Each row comes from the steps of one walk. Every step used is in the known rows, and no mark comes twice. Write the walk behind each row, first mark first.
In the rows, zero is written as 128.
Known rows
j > s > y > x > t > u: [165 186 121 114  57  76 115 144 106 112 102 117 131 130  66 106 149 130
 151 129 143 167  95 166 114 160 136 163 123  88 131 151 153  92 111 140
  88  84 189 139 170 110 112]
y > x: [133 167 159 143  83 104 129 145 108 116 125  97 107 101  76 118 150 136
 139 132 118 101 102 141 118  99 148 166 122 123  74 163 141 106 133 138
 106 107 169 144 156 140 121]
g > t > u: [176 170 119  84 118 108 109 131 128 132 133 113 161 147 101 113 136 116
 177 108 161 146 123 133 140 177 117 122 132  93 161 151 152  96 124  92
 112  69 167 116 128 117 122]
j > t > u > y > x > s: [110 155  93 127  50  83 123 161 103 130  90  68 135 124  59 111 141 128
 141 138 126 108 104 140 144 131 150 184 115  77 114 187 106 120 107 172
  55 153 182 149 161 127 104]
c > x > j > s > u > t: [136 158 108  98 115 172 146 103 117 153  45  79 164 171 118 112 169 171
 165 137 148 152 130 139 119 110 114 151 126 122 157 150 125 150 130 165
 103 116 129 165 125 117 170]
g > t > y: [127 143 105  86  77 113 107 113  95 123  76 106 117 109  45 153 157 127
 167 108 151 163 136 118 145 134  95 124  98  71  94 116 154 110 111 111
 117 123 124 128 141 120 170]
t > u > j > x > s > c: [119 147  87 104  81 152 126 159 123 130  89  94 146 150 110  98 173 130
 150 128 138 165  92 152 123 138 140 138 151 115 154 171 164 143 105 169
  82 133 134 153 123 140 136]
g > t > u > y > x > j: [100 140 160 113  42  81 122 176  81 125  94 104 125 145  42 132  96 163
 150 128 123 127  93 126 161 134 151 152 144 114 101 157 143 129 145 190
  76 129 143 134 130 145 138]
c > s > j: [ 88 107 116 132  77 139 102  96 127 170 121 120 151 153 125 141 145 134
 112 148 129 163 116 124 124 121  79 148 147 120 161 125 135 144 130 136
 104 175 120 156 150 132 121]
c > x > t > u > g: [144 182 127 134 103 110 144  96 116  99  50 142 152 149 143  84 152 149
 137 150 175 163 140 127 167 151 146 139 124 116 123 163  92 117 130 157
  80 136 130 143 118 136 112]
t > u > y: [139 152 102  82 124 109 128 117 134 123  79  96 111 120 103 133 142 145
 141 140 132 192 120 115 170 164 157 142 125 111 156 125 121 142 127 108
  92 129 129 123 109 151  92]
j > t > u > g: [139 190 128 116 116  95 146 103 115 123  77 109 152 174 164  97 160 143
 143 143 165 161 147 108 169 140 141 145 146 128 128 162 125 115  97 130
 108 111 122 138 128 136 110]
c > t > y > x: [124 182 135 129  44  81 117 121  81 103  61  98 102  91  24 130 197 141
 154 124 132 123 112 128 129  96 122 178  96 104  56 156 138  96 123 118
 104  96 167 154 157 126 142]
y > x > j > s > c > t: [ 90 169 108 124  60 115 113 140  87 140  74 133 152 178  79 126 189 144
 148 128 139 133 121 151 114 115  87 164 135 133 147 160 126 132 107 129
 113  77 144 179 121 104 180]
s > t > u > y: [126 150 102  75 109 129 123  94 125 137  63  85 104 121  93 123 130 159
 158 137 131 199 108 117 162 159 135 151 113 112 155 132 137 155 123 108
  96 117 131 138 118 144 111]
g > t > y > x > s > j: [ 84 116 129 126  19 131  95 121  97 162 111  91 124 126  48 119 120 149
 140 132 132 161  90 127 130 126  90 160 130  85 107 173 160 126 119 179
  66 189 139 156 163 126 153]
t > u > j: [131 138 143  87 124 132 130 123 104 159 102 111 129 123 117 128 146 145
 131 119 129 178 140 118 165 174 138 116 158 139 157 153 144 154 125 150
 101 142 133 122 101 141 115]
u > g > y: [110 128 147 121 117 101 147  89 108 117 113 108 116 176 124 135 172 153
 105 166 138 186 110 112 148 130 121 121 143  75  87 129 100 132 143 133
  93 188  78 125 132 140 128]
g > y > x: [128 160 164 128  77  80 136 130  97 110 134  83  97 123  49 137 172 143
 129 144 113 127  74 136 113 106 135 159 129  85  52 156 135 102 147 135
  94 130 150 135 162 140 123]
c > t > y: [113 151  94 109  71  95 109  96  88 108  37 130 120 112  55 146 194 135
 151 118 147 161 144 110 142 124  90 144  89 101 105 118 123 113 113  98
 126 115 126 141 130 108 161]
j > t > u > y > x: [137 194 136 101  74  77 134 135  99 118  83  60  96 104  42 132 161 150
 158 132 115 137  95 127 146 121 158 185 123 116  87 168 141 110 115 128
  94  91 174 146 148 152 101]
u > g > t > y: [120 150 112  95  78 118 116  99  93 121  57 106 118 120  68 137 168 138
 160 124 163 178 151 112 165 130 103 127 104  72  87 124 140 117 108 119
 103 141 107 134 138 127 167]
g > y: [119 116 136 108 120  95 138 107 109 118 141 108 112 159  92 156 160 138
 114 145 120 167  89 123 121 138 110 118 137  73  96 117 119 123 147 122
 114 162 102 116 137 127 131]
s > y > x > g > t > u: [154 184 132 110  69 108  92 136 105 118 112  96 138 130  67  99 136 132
 172 112 164 150  98 136 154 170 138 143 134  69 154 156 174  87 123 127
  92  85 175 128 135 127 124]
x > j > s > t > y: [ 92 142  96  94  40 104 114 104  91 136  59 105 115 133  69 133 157 142
 156 129 153 175 111 131 121 111  90 149 106  84  96 111 190 133  99 141
 110 111 128 146 171 105 184]
y > x > t > u: [179 185 137 118  75  84 122 151 104 107  97 130 132 121  71 107 128 131
 163 117 141 148  95 158 116 169 140 150 118 106 136 159 139  93 122 135
  97  81 190 132 148 115 107]
s > c > x: [121 188  80 122 111 138 148  88 145  79  59 135 153 118  95 118 183 140
 142 132 151 117 100 138 128 127 120 135 116 135 111 151 113 122 159 167
 103  92 131 161  93 150 149]
u > g > t: [117 132 145 108 118 155 118 108 101 154 109 105 140 154 110 119 125 145
 157 127 156 140 161 120 165 131 102 124 127  95 115 156 109 131 117 129
 110 143 113 146 121 128 158]
t > u > g > y > x > s: [116 148 116 147  51  80 127 153 109 118 112  89 147 148  89  92 164 125
 122 156 142 120  96 143 136 133 149 165 126  50  98 187  98 111 134 172
  35 182 162 139 167 125 105]
j > s: [120 144 103 115 114  97 128 145 130 151 153 111 148 161 142 127 166 104
 120 147 152 128 136 149 108 108 122 145 150  98 136 125 144 116  98 129
 118 111 153 134 166 101 141]
c > x: [123 165  95 130 122 111 146  79 139  80  74 128 153 105  92 121 166 132
 134 132 153  85 118 121 141 118 124 138 105 126  89 147  88 108 168 164
 112 112 151 146 108 138 130]
s > t > u: [157 170 117  97 104 123 117 101 133 134 106 115 144 143 126  91 132 135
 173 119 153 160  99 136 122 162 114 138 121 118 158 148 178 120 122 101
 115  63 164 134 143 114 124]
s > u > j: [112 118 145 102 130 176 133 129 121 166  80  92 120 106 124 128 145 173
 128 140 130 207 113 123 151 140 112 120 163 141 149 147 138 186 134 158
 105 189 110 134 117 162 150]
s > y > x > g: [ 88 159 161 183  33 128  97 146  81 101  87  97  87  94  63  99 121 157
 124 135 138 127  78 133 152 113 171 169 133  85 121 143 167 108 126 195
  91 152 150 149 132 149 131]
t > u > g: [145 175 136 129 123 113 139 106 134 117  88 129 153 161 185  82 160 140
 130 154 171 171 148 114 171 146 157 131 144 122 137 153 119 122 123 125
  88 134 115 129 121 143 103]
u > g > t > y > x: [129 182 149 119  49  98 120 124  84 113  76  83 102  95  33 125 179 145
 161 130 143 134 117 129 145  99 131 165 106  83  44 160 150  98 119 131
  89 116 153 148 162 140 148]
y > x > t > u > j: [133 146 157  97  90 125 128 134  76 154  80 111 112 109  71 129 132 156
 140 114 122 176 126 137 154 173 135 133 143 134 138 167 135 149 119 174
  92 143 154 136 113 135 121]
x > g > t > u: [162 176 130 108  96 116  98 144 111 124 118 114 153 143  95 103 119 121
 177 105 173 141 111 134 153 181 133 124 137  80 179 152 161  93 122 118
 104  84 171 118 114 120 126]
x > s > t > y: [ 97 133  83 108  44 127 110  96 100 129  47 104 113 109  64 119 150 138
 158 125 146 166 112 128 128 126  93 148  82  75 101 128 163 137 106 139
  96 143 131 147 164 110 168]
t > u > j > y > x: [121 188 161 105  70  88 149 148  77 117  95  60  85  90  40 147 181 146
 149 140 105 145 105 122 138 111 158 181 155 121  59 176 158 116 117 150
 120 121 156 139 164 139 129]
x > s > y: [ 80  97  77 137  64 126 101 110 131 127 110 101 121 126  94 109 149 138
  96 154 115 170 116 134 141 131 126 157 115  72 120 125 130 138 123 171
  77 193 115 147 170 129 124]
g > t: [128 122 133  97 118 149 108 125 104 154 137 105 137 137  76 140 112 129
 166 106 138 122 141 131 138 139  89 120 120  94 123 144 128 121 120 118
 129 115 138 137 128 116 162]
u > g > y > x > s: [ 99 132 120 155  52  92 128 152 103 124 113  88 136 143  85 100 157 131
 114 159 134 112  98 142 135 118 144 165 122  55  87 182  91 120 133 181
  42 200 150 144 166 126 116]
u > j > s > c > x > t: [109 156 102 121  71 139 140 115  84 115  39 143 128 118  45 136 136 153
 141 124 137 146 109 169 116 145 100 144 110 117 119 154  95 141 124 210
 100 131 147 173 115 117 168]

Which walk is each row?
[172 193 134 111  69  76 131 154  94 100  88 115 120 118  56 122 138 131
 167 123 134 157  95 153 117 163 143 161 127 101 121 160 144  93 115 134
 111  85 183 130 160 112 114] => j > y > x > t > u
[179 160 125 100  94  90 122 140 105 102  94 116 136 131  75 105 135 123
 173 112 151 153  98 146 118 154 138 141 123 111 133 152 145  90 116 130
 124  84 185 124 149 112 103] => j > x > t > u
[101 160  99 112  79 131 131 174 125 142 118 133 153 189 137 127 156 132
 129 140 141 165 100 166 104 128 123 133 171 123 162 130 181 147 100 166
 100  99 111 154 130 128 175] => x > j > s > c
[ 87 125 118 136  50 154 111 111 102 159  93  85 121 125  79  86 111 149
 160 131 127 110  92 153 108 110  96 172  94  97 108 179 149 149 117 165
  87 133 166 172 172 108 156] => y > x > s > t
[127 156  95 144  61 129 111 158 141 118  54  83 153 108  90  91 179 151
 154 156 161 170  71 150 114 111 102 168 119  75 130 168 122 136 135 134
  67 169 159 147 178 139 151] => c > t > y > x > s > u
[150 196 127  97  71  44 133 156  97 119 107  98 157 170  82 126 132 131
 170 108 139 120  99 124 135 154 134 154 151 126 128 164 172  88 102 144
 122  50 178 126 145 120 117] => y > x > j > t > u
[121 125 118  93  53 106 122 118  61 108  29 103  85  86  12 150 157 145
 160 112 136 184 118 126 134 117 114 141  98  97  67 123 146 119 102 162
 125 153 136 136 152 120 153] => u > j > x > t > y
[123 153 164  92  90 139 114 136  74 162  95  89 121 115  69 123 134 152
 154 108 140 163 127 123 176 172 137 128 157 113 149 172 155 141 122 167
  89 137 155 133 100 141 132] => y > x > g > t > u > j
[139 146 106  87 105 112 126 123 112 122  60 107 103 114  74 138 120 153
 147 134 125 197 115 130 162 173 146 147 114 106 156 128 106 144 121 128
  90 138 135 131 112 141 102] => x > t > u > y
[129 172 169 137  77  94 142 122 108 108 103  73 105 131  80 115 189 162
 128 167 135 162  71 133 127  97 136 163 140  83  52 165 127 115 149 136
  77 156 132 142 167 157 127] => s > u > g > y > x
[168 180 129 117  61  85 115 136 105 105  92 123 123 119  60 106 136 139
 154 123 135 167  93 157 120 167 139 157 116  99 128 152 148  96 122 139
  92  90 181 136 158 120 108] => s > y > x > t > u
[116 136 146 145  39 117 116 134  72 116  79 119  83  95  16 130 113 161
 134 128 103 152  95 165 110 124 119 172  97 103  79 146 122 121 117 184
 101 141 157 164 171 121 142] => s > y > x > t
[108 129 149 130  88 160  92 141  80 144 115 105 126 130  67 126  87 137
 167 102 157 114 122 130 156 145 111 124 129  73 153 146 140 117 118 155
 119 134 143 139 106 120 168] => x > g > t
[143 183 122  98  64  89 116 129 118 142 113 103 153 163 108  89 142 132
 171 129 160 145  89 151 114 145 121 157 138 105 142 159 194 111 114 128
  97  52 185 140 167 105 135] => y > x > j > s > t > u
[110 148 161 134  35 112 133 147  55 120  76 106  75  96   5 152 107 160
 150 129 100 155  89 154 104 120 113 180 120 113  71 163 130 120 108 184
 124 147 154 160 172 113 156] => s > j > y > x > t
[138 121 147  63 117 123 124 121  87 139 104  45 118 120  60 118 172 133
 176 109 142 145 117 107 151 107 138 135 152 131  86 168 165 113 117 143
 143 119 166 128 136 137 115] => g > t > u > j > x
[151 185  86 111  90 106 110 132 123 120  81 138 176 166 116  96 180 122
 162 119 157 155 117 144 130 175 113 143 126 114 192 165 129 111 118  98
  95  70 163 144 112 108 124] => x > s > c > t > u
[ 93 137 160 125  23  76 118 175  70 117  90 117 125 137  30 138 111 155
 148 121 129 116  98 127 146 118 135 147 134 105  71 147 160 116 138 195
  87 129 138 132 147 135 164] => g > t > y > x > j
[ 82 160 152 113  50  48 150 144  52 132  89  77 127 188  49 158 121 163
 148 123 115 108 101 109 140 106 112 168 155 126  64 165 144 114  92 194
 132 109 132 150 153 127 154] => u > g > y > x > j > t
[111 146 101  73  87 109 123 114 117 146  70  86 117 144  93 125 128 157
 152 143 138 195 106 124 159 154 135 154 129 105 156 131 146 156 118 131
  86 118 133 139 128 135 121] => x > j > s > t > u > y
[ 98 155 100  93  46  59 130 130  70 114  51 102 119 139  43 170 145 141
 155 108 132 149 120 104 143 122 103 146 120 108  82 116 169 111  87 158
 137 108 121 131 150 119 167] => x > j > t > y
[115 100 152  85 122 133 133 118  87 136 101  53 102 111  71 124 169 141
 152 119 126 136 118 104 144  83 143 139 149 146  69 157 153 129 118 160
 150 148 147 134 137 143 118] => u > j > x
[ 79 116  61 138  61 117 110  85 136 103  83 102 135 115  75 107 167 140
 100 156 127 149 111 130 148 127 124 163 103  71 101 135 111 128 143 189
  68 185 125 155 160 134 125] => c > x > s > y
[119 183 133 117  33  93 120 119  89 123  77  77  95  95  37 119 183 141
 160 133 137 135  93 143 110  85 120 182 101  91  51 151 182 106 110 132
  98  91 172 157 188 123 155] => j > s > t > y > x
[118 161 147 121  82 107 132 134 106 120  92  72  83  89  52 132 152 156
 137 143 109 134 101 128 146 103 161 176 116 117  77 156 123 129 133 140
  90 130 153 148 142 158 110] => u > y > x
[161 188 119 108  94 111 104 126 114 107  99 114 162 135  82 101 133 122
 180 107 181 127 107 131 157 177 131 127 131  78 167 158 146  85 136 131
  98  79 178 125 108 123 127] => c > x > g > t > u
[103 159 100  87  52  82 122  96  82 130  59  89 105 126  43 169 158 145
 158 110 131 179 115  99 134 119  83 151 119 109  85 122 184 111  78 136
 141 116 119 142 156 122 164] => s > j > t > y
[124 158  90 115  54  96 128  98  86  80  15 140 109  84  22 148 158 141
 150 118 148 159 117 135 133 134 105 141  76  86  76 118 114 109 126 163
 106 135 139 142 137 117 159] => c > x > t > y
[111 102 101 111  82 114 120 152 104 137 103  69 148 130  88  94 154 114
 142 130 142 117 116 126 144 120 148 147 136  92 116 181 121 126 116 184
  84 183 171 133 152 122 104] => t > u > j > x > s
[123 178 112 130  94 127 137  77 131 118  52 117 164 158 161  61 159 148
 144 155 183 154 134 121 168 141 135 148 121 108 126 176 111 129 130 152
  66 135 132 153 129 134 119] => c > x > s > t > u > g
[ 87 179 159 165  10 107 101 147  55 108  61  88  86  99  35 120 120 156
 150 118 148 128  75 121 149 111 148 172 134  90 111 153 187  98 103 194
 103 138 157 150 133 140 150] => s > j > t > y > x > g
[122 141 150  95  76 126 123 121  77 152  78 103 104 105  59 129 140 164
 132 122 115 197 121 136 158 172 133 139 141 126 130 158 144 151 119 178
  86 152 145 141 123 140 122] => s > y > x > t > u > j
[133 177 143 113  49  93 115 133  84 112  89  81 100  87  16 135 173 138
 165 120 134 125 108 133 131 104 124 163 102  83  50 155 158  94 121 127
  99 102 165 143 166 134 150] => g > t > y > x
[137 151 105  89  92 138 132  86  88 127  35 101 110 123  72 146 179 147
 158 112 131 169 157 114 140 127 123 137  87 104 112 115 146 126 108 125
 117 118 108 142 122 114 156] => u > t > y
[104 172 164 112  71 101 152 146  72 122  95  59  76  85  35 154 176 150
 142 141  97 138 109 122 137  96 152 181 152 125  48 173 150 125 118 160
 127 137 145 146 164 140 139] => u > j > y > x
[ 93 124  86 113  81 106 108 100 134 138 131  96 116 142 105 126 181 133
  97 160 127 187 122 139 125 109 119 159 137  82 114 102 164 127 106 143
 109 141 119 147 184 120 137] => j > s > y
[101 131  66 150  84 111 130 124 134 104  85 120 173 123  98 100 146 114
 122 140 153  75 120 138 140 131 129 148 102  81 119 171  67 121 151 196
  62 174 163 146 130 119 122] => c > x > s
[138 151  87  96  80 150 128 103 107 128  17  87 127 120  81 127 186 155
 164 127 146 190 133 124 133 126 114 145  92  84 130 127 142 138 112 133
  90 147 113 144 139 120 162] => x > s > u > t > y
[140 184 142 115  58 110 132 115  81 116  59  79  97  96  36 131 187 149
 160 121 121 128 122 129 128  97 145 172  94 106  63 153 152 104 119 138
  98  99 154 154 151 130 140] => u > t > y > x
[129 152 111  83 104 125 110 122 109 131  72  85 110 121  74 130 122 152
 160 127 144 185 116 117 183 172 149 140 125  85 168 135 127 137 123 122
  87 133 134 128  97 146 112] => x > g > t > u > y
[108 133 110 159  57 106 120 170 114 128 120  99 143 119  87  96 135 118
 125 140 128  84 108 151 124 117 146 168 114  80 107 183 105 119 127 179
  57 171 175 145 165 120 116] => y > x > s
[130 143 160  89  85 113 132 128  71 152  86 104 107 119  57 139 142 160
 135 121 119 189 112 136 152 176 129 130 148 115 126 162 131 147 126 172
  87 155 145 132 116 134 124] => g > y > x > t > u > j
[ 92 155  98 131  62 127 112 124  89 130  67 122 144 164  63 122 195 144
 144 129 129 139 108 147 117 129  83 162 113 105 140 174  96 134 120 125
  93 118 137 177 117 108 164] => g > y > x > s > c > t
[ 80 133 115 127  43 145 122 113  92 152  85  71 111 121  64 101 122 149
 163 136 121 120  90 146 109 106  99 183 103  93  95 179 153 148 109 163
 101 136 159 171 182 105 163] => j > y > x > s > t
[123 169  83 111  47 109 129 104  89  79   8 142 111  90  23 147 166 145
 153 118 148 173 108 142 127 139 103 139  81  90  87 120 127 117 120 166
 102 126 129 151 131 124 169] => s > c > x > t > y
[104 127 115 149  52  90 124 160 105 124 126  88 136 134  68 111 151 122
 119 149 124 104  89 148 120 123 137 164 119  54  92 177 100 117 134 176
  50 185 162 139 169 120 118] => g > y > x > s
[134 180 140 128  53  82 125 136  97 100  84  94  95  83  42 129 179 136
 146 131 129 129 101 132 126  97 144 167 107  99  51 147 160  97 125 133
  98 108 160 140 166 141 133] => t > y > x
[ 93 130 170 146  46  83 129 181  85 119 116 127 131 147  73 126  96 154
 130 129 118  98  94 132 137 114 151 149 147 135  87 153 147 125 148 203
  92 133 141 133 139 139 144] => y > x > j
[ 90 173 143 175  15 122  96 142  70 108  48  96 102  95  56 107 142 144
 146 130 157 113  84 137 146 107 148 172 114  70 128 141 164 111 119 177
  88 137 165 156 140 136 140] => c > s > t > y > x > g
[ 88 142 164 131  21  79 124 166  68 117  77 117 127 145  47 128 116 161
 144 131 138 126 108 121 159 113 141 148 137 107  65 153 150 120 137 199
  77 142 125 137 143 139 162] => u > g > t > y > x > j
